Each row comes from the steps of one path. Every step used is in the known rows, and no mark comes twice. Write the path behind each row, first mark first.
Known rows:
seda, fomugo, zofa: [ 39  20 -13 -10 -15  -6  19 -14  30 -16  17 -46  17 -47 -34  -8 -31  30
  28   3   8 -17  42  29   6]
zofa, mugar, seda: [ 12   5  13 -37 -27 -20 -20   2 -32 -27   4  18 -30 -45 -23   6  -5  48
  40 -41  -4 -45  15  -9 -10]
seda, mugar: [ 22  14   6  -8   6   4 -26  -6  -8  -6  -4  11  23  30 -19  21  16   4
   6  42   7 -26   7 -10  20]
fomugo, seda, mugar: [ 15  -3   9   3  19   2 -11 -17 -17 -29 -26  21  18  20   6   2  -3 -20
 -41  18 -11  15 -22 -19  -6]
kogis, fomugo, seda: [ -1   2 -55  29  -4  -9  -9  10  14  -5  -3   4  30   2  31 -21 -14  -2
 -60  -8 -16  40   6 -13 -13]
seda, mugar, monip: [ 29  19 -13 -43  -2  37  12  26  28   0 -17  -2  11  52 -28  19  16   9
  12  51  -2  -6 -41   4   9]
kogis, fomugo, seda, mugar, monip: [-13   9 -48  -1  -6  27  21  44  15 -15 -36   0  15  41   3  -7  18 -26
 -74  58 -26  66 -59  -8 -13]
mugar, seda, fomugo, zofa: [ 37  10   4 -17 -37 -13  20  -9   6 -19  17 -33 -13 -82 -41  -3 -11  67
  50 -11  17 -29  64  39   4]
fomugo, pabena, mugar: [ 12 -33  10  -1   1  15  -4 -30 -19  20 -31  29 -28  20  24  19   8  -8
  30 -38  -3   6 -52 -18  11]
pabena, mugar: [ 25 -28   7 -11   5  12   1   5  12  17 -10  16   2  33  -9  28  11   8
  45 -11  12 -16 -11 -11  22]
fomugo, zofa: [ 19  19 -33   1  -3  -2  32  -8  17  -9  -9 -31  10 -10 -36   3  -3  41
 -12 -13  20 -18  36   3  -3]
fomugo, pabena, mugar, seda: [  7 -43  28  -5 -19   9   2 -25 -41  13 -34  43 -57 -17  15  20  24  25
  57 -48   5  -5 -24 -13   9]
fomugo, seda: [ 34   6 -11   0  15   0  -5 -26  23 -12  -2   8  14  -4  25 -15 -31   6
 -17 -37  -4   7  -9 -13 -16]
mugar, kogis, fomugo: [-11  17 -52  15  18 -29 -34  23  15  35  50 -30  56  13  20  -9  10  23
 -16  40   1   7  22  19  -6]
mugar, seda, fomugo, kogis: [ 67  37  50 -45 -42  -8  11 -24  41  -1  41  -2  18 -62  -7 -20 -30  56
  38  -7  10 -44  65  50  17]
kogis, fomugo, seda, mugar, lemavas: [-31  -2  -9  41  31  13 -16  11   0 -24  -3  34  -5  31  -3 -10  66 -55
 -70  47 -32  61  -4 -52  -1]
lemavas, mugar, seda, fomugo: [ 73   6  33 -34 -55 -20 -10  -6 -10  11  36  -5   5 -77 -17 -36 -34  28
  75 -15   0 -28  46  17   4]
monip, napebo: [ 48  13  18 -42  10  15 -25 -20   4  -5  -2  -5   8  15  -1   1 -62  17
  20 -39  23 -48  25 -31  13]
zofa, mugar, kogis, fomugo: [-33  21 -41  -1  10 -41 -42  23 -23   2  35 -27  36  -7   8 -12   2   6
 -28  32 -22  -2  -9  -3 -23]
kogis, fomugo, seda, mugar: [-20  -2 -33  29   1  -7 -19  12 -20 -19 -29  15  35  24  10 -10  12 -28
 -84  46 -21  49  -5 -23  -9]
pabena, mugar, lemavas, fomugo: [-33 -35  52  18  27  33  15   2  38   9  12  25 -38  45   5  29  42 -42
  54 -21  22 -16 -10   1  32]
kogis, fomugo, zofa: [-18  19 -74  27 -24  -5  26  28  11  -4 -17 -36  29  -4 -26  -5  15  26
 -58  18  10  18  49   0  -1]
napebo, monip: [ 14  45 -11  -2  -8 -23 -23   1  26  14 -14  51  34  -5 -23  22 -40  50
  18 -54  21 -43  37 -33 -10]
kogis, fomugo, seda, mugar, pabena: [-13  -7 -13  28 -16  -3 -22  22 -52 -20 -37   4  -5  32   2  -4 -19 -50
 -67  48 -21  44  11  -5  15]
mugar, kogis, fomugo, zofa: [-33  20 -67  31  10 -27  15  25   7  17  19 -57  42  -5 -14 -13  19  31
 -61  49   7  19  40  20 -18]

Write each row's path:
[  3  -1  11   5  55 -19 -28 -20 -19  -7   9  -2  34  17  21  -2   0 -17
 -40  50 -12  17 -31   3 -19] : fomugo, seda, mugar, kogis
[  1   8 -38  27   7 -34  -8  13 -22  29  17 -14  56 -16  39 -60 -19 -31
 -75  26 -29  59 -10  -9 -41] : lemavas, mugar, kogis, fomugo, seda
[-31 -36  30  18 -12  20   8 -25  -9  15 -37  21 -28  20  47  27 -18 -35
  26 -46  20  -8 -54  23  16] : lemavas, fomugo, pabena, mugar
[-28 -42 -20  32  41 -16  -2  16  -6  24   0   3  25  28  41  -6  17 -26
 -42  28  -9  57 -37   5 -19] : pabena, mugar, kogis, fomugo, seda
[ 25   5  22 -11 -11   6 -31   3 -41  -9 -10   1 -10  47 -27  21 -17 -20
  20  40   4 -25  27   5  38] : seda, mugar, pabena
[-20  11  29  15  17  19  -5  -9  52   2  44   5 -15  20   9   9  21 -20
  37 -28  17 -31  24  10  18] : mugar, lemavas, fomugo
[  4  17 -40  14  -7 -34 -17  29 -15  43  37 -24  61  -4  11 -40   1  -7
 -34  48 -12  21  18  -2 -18] : lemavas, mugar, kogis, fomugo
[ -6 -33  29  11  34  30   0 -36   0  13  -9  45 -55  24   9  13  56 -30
  47 -42 -15  18 -45 -46  18] : fomugo, pabena, mugar, lemavas
[-19  26 -16 -15  26 -37  19  -6 -23 -19   7 -49   5 -33 -31  -3  -5  28
 -26  10  -7 -19  -1   9 -35] : fomugo, zofa, mugar, kogis
[ 40 -29  22 -72  12  63  31  16  29  11 -41   4 -30  56 -14  23 -34   2
  53 -21  21 -17 -52 -21  17] : pabena, mugar, monip, napebo
[-26 -29 -26  18  26 -12 -13  30  -3  45  22 -11  34  40  13  12  35   0
   2  52   4  19  -7   9   5] : pabena, mugar, kogis, fomugo
[ 42 -42  48 -32 -20  -2 -10   0  -1   6  21  16 -24 -34 -14  19   3  35
 110 -11  17 -30  18  29  26] : pabena, mugar, seda, fomugo
[-37 -51  55  31  36  31  30 -16  32  -6  -6  39 -44  33  30  14  20 -64
  14 -39   7  22 -36  -1   9] : pabena, mugar, lemavas, fomugo, seda
[-36 -47  46   9 -32  14  13 -14 -27  10 -37  35 -63 -18  40  30  -2  -3
  48 -61  25 -18 -28  30  16] : lemavas, fomugo, pabena, mugar, seda
[ -9 -29 -18 -30 -16  59  26  18  -6  16 -68  11 -38  44  20   6 -18 -28
  -3 -21  -3  38 -80 -41   4] : kogis, fomugo, pabena, mugar, monip, napebo
[-25  15 -50  29  15 -22 -41  -7 -16  36  27 -19  32  -6  49 -18   6   4
 -35  14 -16  29 -15   3 -17] : mugar, kogis, fomugo, pabena
[  5  -5  29  16  50  17 -11 -26   4 -31   2  37 -14  30  -8  -1  47 -43
 -28  19 -23  28 -17 -47   0] : fomugo, seda, mugar, lemavas
[-11  13 -40  29 -14 -30 -20  -3 -43  44  16 -15  35 -21  43 -51  -6 -24
 -42  18 -30  41 -20 -14 -33] : lemavas, mugar, kogis, fomugo, pabena
[  8 -32  32  -1  40  27   3  -5  27  15  16  33 -33  47 -23  21  65 -14
  63 -13  -4  -5  -9 -36  27] : pabena, mugar, lemavas
[  9  14  11  -7  40 -18 -41  -9 -14  13  28 -14  45  28  -4  15  20   8
  -1  71   4 -18  -5   8   6] : seda, mugar, kogis
[-34  28  12 -56 -26  42  71  16   8 -43 -62 -45 -45   0 -28   5 -82 -13
 -27 -43  23 -35 -35  19 -21] : lemavas, fomugo, zofa, mugar, monip, napebo
[-13   3 -45  29  33 -29 -25   8   8  15  30 -20  47   4  49 -29  -6  -1
 -61  21 -12  45  -4   9 -29] : mugar, kogis, fomugo, seda
[ 32   9  36 -51 -35 -26 -28 -11 -20 -35  32   2 -24 -83 -22  -8 -31  40
  79 -29 -11 -50  21  20  -3] : zofa, mugar, seda, fomugo
[-44  16   9  31  11  19  48  -1  45 -15  14 -20 -27   0 -26   3  23 -11
  -4 -20  26 -14  39  17   8] : mugar, lemavas, fomugo, zofa
[-20  10   8  18 -17   6  -8 -34   8   6  -7   1 -10  -8  55   8 -39 -12
   5 -57  16 -22 -18  25   3] : lemavas, fomugo, pabena
[ 22 -35  31 -15 -26   3  41   2  -6  -9 -14 -10 -35 -56 -46  17  11  41
  71  -2  22 -15  33  33  19] : pabena, mugar, seda, fomugo, zofa
[ 83  33  58 -49 -69 -16  34 -19  18  10  26   3  26 -74 -16 -53 -42  27
  21  -6  -7 -30  57  36   3] : lemavas, mugar, seda, fomugo, kogis
[-44  17  37  -5  13   6  -6  -7  15 -30  26  10 -37  -4  -3   9   7 -34
  25 -38  -3 -41  -2  -2   0] : zofa, mugar, lemavas, fomugo
[-55  22 -41  22  -1  -4  26  26  -8 -37  -7 -10 -26 -19 -56 -12  57 -11
 -54   7 -28  21  22 -41 -16] : kogis, fomugo, zofa, mugar, lemavas
[-54  10  18  -5 -51 -15  44   9 -31 -46 -31 -18 -47 -65 -33  15 -21  31
  -9 -43  23 -49  31  39 -15] : lemavas, fomugo, zofa, mugar, seda
